What can hang from each mark
J14: J19 J232 J245 J332 J460
J245: J65
J229: J245
J232: J65
J65: J19 J332 J460
J19: J14
J460: J65

Each row was made from one small tree. The marks that hang from a mark follow it in brackets, in the order of their numbers. Every link used is in the known rows. Write each row's tree.
Known rows
J14(J19 J232(J65) J245 J332 J460): [ 1.19  3.35 -4.78 -3.75 -1.37 -2.46  1.24 -3.80  7.04 -0.46  1.97 -5.17
 -1.21 -2.40 -1.01  0.27]
J14(J245 J332 J460): [-1.42  1.39 -4.10 -3.05 -1.13 -2.71 -0.42 -2.13  5.37 -1.17  2.10 -2.27
 -0.59 -3.08 -1.53  0.32]
J14(J232 J245 J332 J460(J65)): [-0.90  2.45 -5.79 -2.81 -2.91 -3.18 -0.98 -2.60  5.57 -0.96  3.15 -4.74
  1.01 -3.01 -0.53  1.44]
J229(J245(J65(J19(J14) J460))): [-2.42  5.64  1.27 -3.33 -4.22 -1.60 -4.81 -5.78  3.71 -3.10 -0.26  2.34
  0.61 -2.51 -2.81 -2.42]
J65(J19(J14(J232 J245)) J332 J460): [-3.40  4.40 -1.12 -2.05 -4.49 -2.03 -3.96 -5.44  5.11 -2.41  2.27  1.00
 -1.66 -2.16 -2.15  0.82]
J232(J65(J19)): [-1.29  3.02 -0.15 -3.62 -3.10 -3.93 -3.14 -4.96  2.27 -1.52 -0.97  0.13
 -0.93 -1.83 -2.29 -3.36]
J19(J14(J232 J245(J65))): [-1.09  4.83 -2.04 -2.52 -2.37 -1.42 -3.86 -3.92  7.40 -2.89  0.03 -3.35
  1.44 -2.24 -1.09 -0.08]
J229(J245(J65)): [-0.60  3.83  0.10 -3.31 -1.86 -3.43 -4.29 -4.36  3.90 -2.94  0.43  0.06
  0.55 -2.66 -2.35 -4.07]
J229(J245(J65(J19 J460))): [-1.98  5.54  1.27 -3.85 -4.53 -2.83 -3.59 -5.82  2.64 -2.73  0.82  2.16
 -0.48 -2.86 -2.46 -3.50]
J245(J65(J19(J14))): [-2.59  3.96  0.92 -2.89 -3.49 -3.26 -4.20 -4.39  4.69 -3.31 -1.45  0.81
  0.70 -2.20 -2.15 -1.14]
J245(J65(J19(J14(J332 J460)))): [-2.83  2.87 -0.85 -2.85 -3.19 -2.59 -1.37 -3.67  5.32 -2.68 -0.05 -0.45
  0.68 -3.23 -1.47  0.77]
J229(J245(J65(J19(J14(J232 J332)) J460))): [-2.00  4.94 -0.23 -2.87 -4.23 -0.70 -3.68 -6.11  4.88 -2.60  1.84  0.12
  0.45 -2.58 -0.79 -1.75]
J245(J65): [-0.92  3.29  0.15 -3.55 -2.44 -4.01 -3.40 -3.39  3.86 -1.97 -0.90 -0.88
  0.09 -2.74 -1.65 -2.02]
J14(J19 J245(J65(J460)) J332): [ 0.26  3.73 -1.73 -4.30 -3.93 -3.03 -0.26 -4.34  5.12 -1.97  0.45 -2.24
 -1.48 -2.63 -0.49  0.14]
J229(J245(J65(J19 J332 J460))): [-2.66  4.63  1.79 -3.05 -5.20 -4.02 -3.86 -6.64  1.96 -3.64  1.83  3.24
 -1.81 -2.94 -2.72 -3.25]
J14(J19): [-0.14  2.86 -0.36 -3.98 -0.78 -5.33 -2.78 -2.82  4.74 -0.70  0.02  0.38
 -1.56 -2.05 -2.55 -1.28]
J232(J65(J332)): [-0.69  1.63 -0.50 -3.12 -2.42 -4.38 -3.97 -4.60  2.00 -1.44 -0.36 -0.21
 -1.98 -2.23 -2.39 -2.96]
J19(J14): [-1.58  2.36 -0.69 -2.97 -0.81 -2.87 -5.25 -2.51  4.62 -1.16 -0.99  0.45
  0.45 -2.11 -2.57 -0.95]

Write each row's tree
[-0.97  4.08 -2.38 -2.65 -3.76 -0.73 -4.25 -5.53  4.49 -1.37  0.46 -2.20
 -0.97 -2.05 -1.83 -0.40]	J19(J14(J232(J65(J332 J460)) J245))
[-3.37  3.75 -1.07 -2.39 -4.53 -4.46 -0.83 -4.74  4.96 -4.26  1.99  0.06
 -1.40 -3.25 -2.77  0.26]	J14(J245(J65(J19 J332)) J460)
[-2.79  3.01  1.48 -2.52 -4.49 -5.51 -3.20 -5.29  2.91 -3.82  0.75  1.65
 -1.75 -2.59 -2.06 -1.87]	J245(J65(J19 J332))
[-0.83  3.28 -3.00 -2.33 -2.49 -0.97 -2.71 -4.11  7.12 -2.92  0.81 -4.33
  1.09 -2.13  0.10  0.22]	J19(J14(J232 J245(J65) J332))
[-3.13  5.25  1.06 -2.45 -5.44 -2.66 -4.11 -5.84  4.38 -2.53  0.79  1.12
 -1.00 -2.90 -1.57  0.39]	J245(J65(J19(J14(J232)) J332 J460))
[-1.79  3.51  0.85 -3.33 -4.54 -4.03 -3.60 -4.49  2.19 -1.80  0.10  0.86
 -1.84 -3.50 -1.78 -1.07]	J245(J65(J332 J460))
[ 0.57  4.61 -2.01 -3.63 -3.71 -3.10 -1.77 -5.68  4.70 -0.89  1.52 -2.18
 -3.02 -2.09 -1.76 -0.76]	J14(J19 J232(J65(J332 J460)) J245)
[-1.68  3.92 -1.56 -1.65 -3.07 -2.34 -4.07 -4.81  6.67 -3.86  1.09 -2.24
  0.00 -2.36 -1.51  0.20]	J19(J14(J232 J245(J65(J332))))
[ 0.02  5.88 -3.01 -3.54 -1.94 -3.32  0.34 -3.36  8.43 -1.90  1.70 -3.85
 -0.23 -3.17 -1.72  1.16]	J14(J19 J232 J245(J65) J460)
[-0.89  2.48 -1.91 -3.21 -2.85 -7.04 -1.93 -3.02  3.66 -1.31  1.75 -0.11
 -1.23 -3.18 -3.24  1.08]	J14(J19 J460(J65(J332)))
[-3.04  3.94  0.53 -3.48 -3.50 -2.42 -4.64 -4.03  3.35 -0.96 -0.71  2.53
 -0.59 -2.18 -2.61 -0.36]	J65(J19(J14) J460)
[-2.80  5.33 -1.72 -2.83 -3.74 -0.97 -3.73 -4.54  5.78 -1.51  1.17 -0.18
 -0.22 -1.97 -1.83  0.61]	J65(J19(J14(J232 J245)) J460)
[-0.45  3.76 -2.82 -3.72 -0.75 -4.13 -0.26 -2.27  6.70 -1.16  1.38 -1.31
 -1.20 -2.73 -3.07  0.72]	J14(J19 J245 J460)
[-2.82  2.69 -2.22 -2.41 -1.67 -2.08 -1.74 -3.08  6.43 -0.94  2.06 -0.59
  0.14 -2.68 -1.24  1.33]	J65(J19(J14(J232 J332 J460)))
[-2.22  4.55  0.93 -2.67 -2.88 -2.67 -4.92 -5.50  4.66 -4.19 -0.03  1.72
  1.14 -2.08 -2.97 -3.13]	J229(J245(J65(J19(J14))))
[-0.91  2.62 -0.26 -3.61 -3.82 -3.40 -3.81 -4.95  1.00 -0.34 -0.48  0.38
 -2.40 -2.67 -2.33 -2.39]	J232(J65(J332 J460))
[-3.06  4.10  1.75 -3.12 -5.81 -4.59 -3.09 -5.54  2.02 -2.72  0.52  2.39
 -2.24 -3.14 -2.01 -1.15]	J245(J65(J19 J332 J460))
[-2.15  3.90  0.30 -3.24 -4.38 -1.29 -3.77 -5.88  3.54 -3.08  0.56  1.51
  0.31 -2.54 -1.58 -2.09]	J229(J245(J65(J19(J14(J332)) J460)))
[-1.62  4.85 -1.29 -2.79 -4.76 -2.50 -2.65 -5.10  4.70 -2.32  2.05 -1.86
 -1.60 -3.04 -1.06 -0.16]	J14(J232 J245(J65(J332 J460)))
[-2.98  3.39 -2.08 -2.26 -4.52 -5.79 -2.43 -3.97  3.61 -1.63  3.35 -0.09
 -0.59 -3.06 -2.25  0.90]	J14(J232 J460(J65(J19 J332)))
[-3.95  2.80 -1.80 -1.84 -2.83 -3.31 -2.65 -3.98  5.57 -3.48  1.83  1.41
 -1.03 -2.67 -3.66  1.28]	J65(J19(J14(J245 J460)) J332)
